Each row was made from one path, in order. Every step used is in the known rows, and no mark comes twice. Write each row's path.
Known rows:
bebubog, zuvub, boleful, vezas, pubi: [ 1.92 -2.22 -2.51  0.78  1.84 -2.28 -2.59  1.42  3.82 -0.12 -1.70  0.45
 -1.23  0.90  0.50  3.18  1.36 -1.17 -0.76 -0.91  0.22]
boleful, vezas, pubi, virodaf, bebubog: [-1.71 -0.49  1.12  0.46  3.75 -1.91 -1.53  2.87  5.72 -0.22 -3.18 -0.61
 -0.56  4.13  0.39 -1.25 -0.78 -2.40  0.46 -0.95 -0.15]
fomuve, boleful, vezas, bebubog: [-1.33  0.16 -1.06  1.26  2.18 -2.83 -1.56  1.71  4.01 -0.60 -1.52 -0.65
  3.79 -0.89  0.38  0.96  1.24 -0.02  1.08 -5.74 -1.79]
vezas, pubi, virodaf: [-0.67 -1.40  0.41  1.43  4.51 -2.66 -1.42  0.43  5.53  0.82 -3.32  0.14
 -0.61  4.76  0.18  1.08  1.22 -1.06  1.78  1.41  1.79]
zuvub, boleful, vezas: [-0.14 -0.51 -2.43  0.94  3.80 -2.04 -2.78 -0.05  5.12 -0.47 -1.23  0.33
  1.68  0.62  0.88  4.92  2.63 -0.59 -0.31 -0.19 -0.61]
zuvub, boleful: [-0.14 -0.65 -2.48  1.86  4.05 -2.64 -2.50 -1.14  5.40  1.36 -1.27  0.71
  1.68  0.06  0.62  6.92  2.23  0.42 -0.19  3.37  1.04]
boleful, virodaf: [-2.91  0.33 -1.74  2.30  4.46 -2.00 -2.59 -1.12  4.09  0.73 -2.70  0.04
  2.42  1.52  0.39  1.58  3.08  0.10  0.98 -0.84  3.60]
vezas, pubi, virodaf, bebubog: [-1.88 -0.48  1.07  1.29  4.08 -2.57 -1.21  1.90  5.89  1.61 -3.17 -0.19
 -0.73  3.45  0.18  0.77 -1.13 -1.40  0.63  2.38  1.22]
vezas, bebubog, zuvub, boleful: [ 0.05 -1.00 -3.70  2.54  1.63 -3.12 -2.28 -0.52  3.55  2.12 -0.57 -0.03
  0.05 -2.17  0.19  6.94 -0.75  1.37 -1.26 -0.83 -1.73]
virodaf, boleful, vezas: [-0.72 -1.22 -0.91  1.21  3.02 -3.05 -2.44  0.86  5.44  0.55 -2.48 -0.67
  1.37  0.90  0.66  4.15  2.30 -1.12  0.99 -1.36 -0.13]
virodaf, boleful: [-0.95 -1.26 -1.02  2.20  3.19 -3.67 -2.17 -0.25  5.64  2.33 -2.44 -0.17
  1.43  0.38  0.42  6.30  1.92 -0.04  1.26  1.97  1.39]
fomuve, boleful, vezas, bebubog, virodaf, pubi: [-1.30  1.12  1.47 -0.01 -0.57 -4.12 -1.01  3.77  1.74 -4.03 -0.42 -1.29
  3.65  0.28  0.35 -1.24  0.53 -0.03 -0.66 -8.92  1.64]
zuvub, boleful, vezas, pubi, virodaf, bebubog: [-1.40 -0.49 -0.24  0.26  1.85 -2.62 -1.88  2.33  6.01 -0.90 -1.57 -0.44
 -0.78  3.09  0.51  1.70 -0.62 -2.26 -0.87  0.20 -1.60]
zuvub, boleful, vezas, bebubog, virodaf, pubi: [-1.12  0.27  0.26  0.02 -0.34 -3.66 -2.09  2.78  2.25 -3.79  0.42 -0.96
  1.44  0.50  0.45  2.39 -0.17 -0.09 -1.95 -6.39  0.32]
fomuve, boleful, vezas: [-0.18  0.26 -1.19  0.84  3.83 -2.51 -1.69  0.88  4.61 -0.68 -2.07  0.03
  3.85  0.37  0.74  1.44  3.49 -0.52  1.00 -2.82  0.79]
bebubog, vezas, pubi, virodaf: [-0.27 -0.73  1.79  1.04  2.21 -3.05 -1.19  1.74  5.96 -0.81 -3.54  0.39
 -0.37  4.61  0.45 -0.54  1.42 -0.92  0.80 -0.04  2.58]
pubi, virodaf, boleful: [-1.58 -0.72 -0.56  2.00  2.94 -4.08 -1.71 -0.80  6.35  1.73 -2.40 -0.72
 -0.04  2.97  0.30  5.55  1.62 -0.37  1.15  1.47 -0.25]
fomuve, boleful, virodaf: [-2.73  0.99 -1.76  2.11  2.35 -3.20 -1.93 -0.83  4.07  0.10 -1.86  0.01
  4.23  0.34  0.39  1.15  3.86  0.35  0.85 -2.36  3.44]
virodaf, bebubog, zuvub, boleful: [ 0.20 -0.02 -3.08  1.93  2.69 -2.76 -2.22  0.13  4.51  2.66 -1.11  0.35
 -0.01 -2.21  0.54  7.35 -1.09  0.54 -2.30  3.04  0.04]
boleful, vezas, pubi, virodaf, bebubog, zuvub: [-0.08 -0.73 -0.21  0.66  2.91 -2.15 -1.48  2.69  4.51  0.32 -3.05 -0.68
 -2.43  3.13  0.29 -0.79 -1.61 -1.99 -0.55 -2.15 -0.49]
vezas, boleful, virodaf: [-3.81  0.00 -2.35  2.66  2.56 -3.14 -2.01 -1.80  5.56  1.85 -2.28 -0.80
  1.13  0.18  0.38  2.64  2.45 -0.54  1.17 -1.01  2.28]
vezas, pubi, virodaf, boleful: [-1.08 -2.09  0.62  1.69  1.86 -4.35 -1.51  1.03  6.33  1.43 -2.94 -0.65
 -1.33  4.12  0.09  3.31  1.12 -1.37  1.80  1.41  0.94]
bebubog, virodaf, boleful: [-1.19  0.84 -0.42  1.48  1.72 -4.19 -1.74  1.28  4.91  1.01 -1.87 -0.52
  2.09  1.69  0.51  5.93  1.57  0.27  0.26  0.82  4.25]
virodaf, bebubog, vezas, boleful: [-1.92  0.85  0.44  1.81  1.38 -3.51 -1.04  1.39  7.23  1.98 -2.52 -0.43
  0.84 -1.76  0.81  3.54 -0.97 -0.56 -0.65  1.46  1.29]
vezas, pubi: [-0.07 -1.85 -0.04  1.68  4.89 -2.15 -1.86  1.24  4.83  1.69 -3.33  0.69
  0.84  2.34  0.30  1.49  1.49 -0.71  1.81  2.20  3.36]
pubi, virodaf, boleful, vezas, bebubog: [-2.72 -0.74 -0.49  1.47  1.11 -3.89 -1.83  0.95  5.63 -0.17 -1.84 -1.85
  0.04  2.18  0.22  3.14 -0.08 -0.89  1.03 -5.17 -3.88]

Write each row's path:
[-0.03 -0.77 -1.55  1.50  1.31 -3.40 -1.58  1.00  5.03  1.67 -1.52 -0.05
 -2.65  1.60  0.16  4.31 -1.78 -0.84 -1.84  2.49 -0.57] | vezas, pubi, virodaf, bebubog, zuvub, boleful
[-0.48 -1.34  0.56  0.51  4.29 -2.05 -1.68  1.55  5.29 -0.96 -3.27 -0.30
 -0.45  5.36  0.41 -0.94  1.61 -2.11  1.57 -1.85  0.23] | boleful, vezas, pubi, virodaf
[-0.99  0.70 -0.48  0.60  1.43 -3.58 -2.04  2.29  4.81 -0.92 -1.72 -0.98
  2.02  2.14  0.76  4.03  1.98 -0.74  0.03 -2.77  2.65] | bebubog, virodaf, boleful, vezas
[-2.92 -0.17  1.13  1.58 -1.06 -4.36 -1.61  0.11  4.48 -2.11 -2.00 -0.83
  0.47 -0.16  0.49 -0.76  2.12 -0.79 -0.47 -4.55  3.47] | bebubog, vezas, boleful, virodaf, pubi
[-1.45  0.45  1.43  1.09  1.90 -3.59 -1.34  2.32  2.12 -1.47 -1.16 -0.71
  1.79  0.93  0.14  1.23 -0.76  0.73 -0.38 -4.11  3.11] | vezas, bebubog, virodaf, pubi
[ 0.01 -0.14 -2.26  1.49  1.32 -3.05 -1.59  1.48  2.75 -0.02 -1.42 -0.72
  2.23 -1.92  0.31  1.60  0.56  0.42 -0.12 -6.81 -1.94] | fomuve, boleful, vezas, bebubog, zuvub
[-1.48  0.22  1.10  0.19  1.76 -3.18 -0.87  3.35  5.50 -0.95 -2.51 -0.73
  1.23  2.85  0.39 -1.85  0.15 -2.18  0.45 -2.64 -0.35] | fomuve, boleful, vezas, pubi, virodaf, bebubog
[-0.29 -0.66  0.44  0.36  2.34 -3.28 -1.08  1.95  5.15 -1.70 -2.57 -0.40
  1.18  4.17  0.36 -1.47  2.63 -1.87  1.55 -3.35  0.35] | fomuve, boleful, vezas, pubi, virodaf
[-4.81  0.94 -1.68  2.49  2.05 -3.15 -1.74 -0.42  5.92  2.54 -2.08 -1.25
  0.98 -0.92  0.43  2.51 -0.16 -0.92  0.01  0.05  1.70] | vezas, boleful, virodaf, bebubog
[-2.58 -0.61  0.21  1.73  3.19 -2.77 -2.39 -0.48  2.63 -1.29 -2.18 -0.29
  1.49  1.35  0.26 -0.72  2.64 -0.25  0.38 -2.79  4.21] | boleful, virodaf, pubi
[-1.03  1.14  1.02  1.43  3.15 -2.40 -1.57  2.06  5.73  1.01 -2.89  0.45
  2.36 -0.38  0.82  2.29 -0.31  0.10 -0.82  1.42  2.66] | virodaf, bebubog, vezas
[-0.28 -1.46 -0.91  0.44  2.37 -2.68 -2.09  0.88  5.68 -1.48 -1.69 -0.06
 -0.80  4.23  0.49  1.90  1.85 -1.97  0.22 -0.84 -1.01] | zuvub, boleful, vezas, pubi, virodaf
[-2.48  1.40  0.73  1.61  1.16 -4.08 -0.51  0.73  7.90  1.24 -2.47 -1.00
 -0.46  0.80  0.68  2.85 -1.23 -0.93 -0.73  0.49 -0.41] | pubi, virodaf, bebubog, vezas, boleful
[ 0.74 -1.31 -1.90  0.67  1.30 -2.27 -2.37  2.76  4.10  0.58 -1.46  0.12
 -1.11 -0.48  0.49  2.83 -1.23 -1.48 -1.91 -0.21 -0.47] | virodaf, bebubog, zuvub, boleful, vezas, pubi
[-3.79  1.18 -2.47  2.08  1.90 -2.74 -2.72 -0.40  4.85  0.99 -0.87 -0.10
  2.19 -0.67  0.52  4.34  0.61 -0.08 -1.50  1.03  1.77] | zuvub, boleful, virodaf, bebubog
[-2.31  0.73 -0.46  1.85  0.19 -4.53 -1.64  2.19  4.30  1.11 -1.18 -1.24
  2.20  0.41  0.15  5.75 -0.52  0.77  0.17 -2.13  1.95] | vezas, bebubog, virodaf, boleful
[-2.95  0.54  0.08  1.21 -1.71 -3.18 -2.31  2.68  5.09 -1.20 -1.54  0.20
  1.20  0.38  0.52  0.54  0.20 -0.92 -1.88 -0.49  3.88] | zuvub, boleful, virodaf, bebubog, vezas, pubi
[-2.37  0.10  0.17  1.50  1.04 -3.92 -1.74 -0.07  2.39 -2.06 -1.52 -0.30
  3.26  0.13  0.22 -1.13  3.50 -0.01  0.25 -4.49  4.04] | fomuve, boleful, virodaf, pubi
[-2.32 -0.75 -1.00  1.57  1.07 -3.38 -2.77 -1.06  3.03 -1.86 -0.64  0.01
  1.17  0.26  0.33  2.40  2.83 -0.10 -1.03 -1.71  2.73] | zuvub, boleful, virodaf, pubi
[ 1.20 -1.69 -2.12  0.68  1.47 -2.81 -2.17  0.77  4.43 -0.87 -1.57 -0.10
 -2.63  3.29  0.37  2.66  1.00 -1.53 -0.87 -1.84 -1.34] | bebubog, zuvub, boleful, vezas, pubi, virodaf
[-1.18 -0.05 -4.35  2.45  1.59 -2.85 -2.92 -1.87  3.29  0.88 -0.94  0.17
  0.56 -0.54  0.40  5.10  2.35  0.71 -1.56 -0.69  2.15] | bebubog, zuvub, boleful, virodaf
[-0.19 -0.92 -2.28  2.65  3.70 -2.49 -1.96  0.22  3.07  2.75 -2.16 -0.20
  0.38 -1.22  0.10  4.02 -0.91  1.21  0.09 -2.04 -0.25] | vezas, bebubog, zuvub
[-3.01  1.35  1.50  1.17 -1.74 -3.79 -1.29  3.59  4.54 -1.38 -2.47 -0.05
  3.29  0.12  0.41 -2.69  1.01 -0.83 -0.57 -2.86  4.93] | fomuve, boleful, virodaf, bebubog, vezas, pubi
[-1.28 -0.71 -2.24  1.32  2.29 -2.34 -2.67  0.74  4.54 -0.23 -0.58 -0.45
  1.70 -0.66  0.53  4.37  0.45 -0.07 -0.27 -3.23 -2.92] | zuvub, boleful, vezas, bebubog
[-0.35  0.50  1.27  0.75  3.30 -3.29 -1.45  1.52  2.67 -1.68 -1.77 -0.04
  1.78  2.08  0.49  1.72  1.36  0.29 -0.48 -1.21  5.55] | bebubog, virodaf, pubi
[-2.36  1.56 -2.32  2.22  1.00 -3.34 -1.66  0.33  3.11  1.22 -1.66 -0.46
  2.47 -1.95  0.27  1.51  0.64  0.47 -1.31 -2.71  2.72] | fomuve, boleful, virodaf, bebubog, zuvub
[-0.31  0.49 -2.66  0.92  2.11 -2.69 -2.08  0.33  4.94  0.07 -0.96 -0.62
 -1.31  0.82  0.65  4.61 -0.90 -0.80 -2.53 -0.97 -2.93] | pubi, virodaf, bebubog, zuvub, boleful, vezas
[-1.49 -0.76 -0.61  1.10  2.72 -3.59 -1.91  0.17  6.20 -0.24 -2.41 -1.15
  0.11  3.41  0.55  3.52  1.99 -1.36  1.01 -2.22 -1.76] | pubi, virodaf, boleful, vezas
[-1.11 -1.06 -1.62  1.75  0.29 -4.05 -1.86  0.87  4.42  0.64 -1.69 -1.92
 -1.61  1.09  0.06  3.52 -0.93 -0.44 -0.07 -6.19 -4.41] | pubi, virodaf, boleful, vezas, bebubog, zuvub
[-2.67  0.20 -3.06  2.18  2.33 -2.76 -3.00 -1.71  4.47  0.39 -0.97  0.24
  2.22  0.49  0.48  4.56  3.19  0.27 -0.38  0.27  2.31] | zuvub, boleful, virodaf
[ 0.05 -0.82 -2.27  1.71  3.33 -1.88 -2.23  1.07  2.89  1.01 -2.21 -0.66
  0.41 -0.56  0.30  2.01 -0.55  0.20  0.03 -5.51 -1.76] | boleful, vezas, bebubog, zuvub
[ 0.02  0.15 -1.76  2.12  4.74 -2.18 -1.73  0.51  4.19  3.33 -2.71  0.12
  0.21 -1.16  0.44  4.26 -1.25  0.41 -1.02  2.02  1.49] | virodaf, bebubog, zuvub
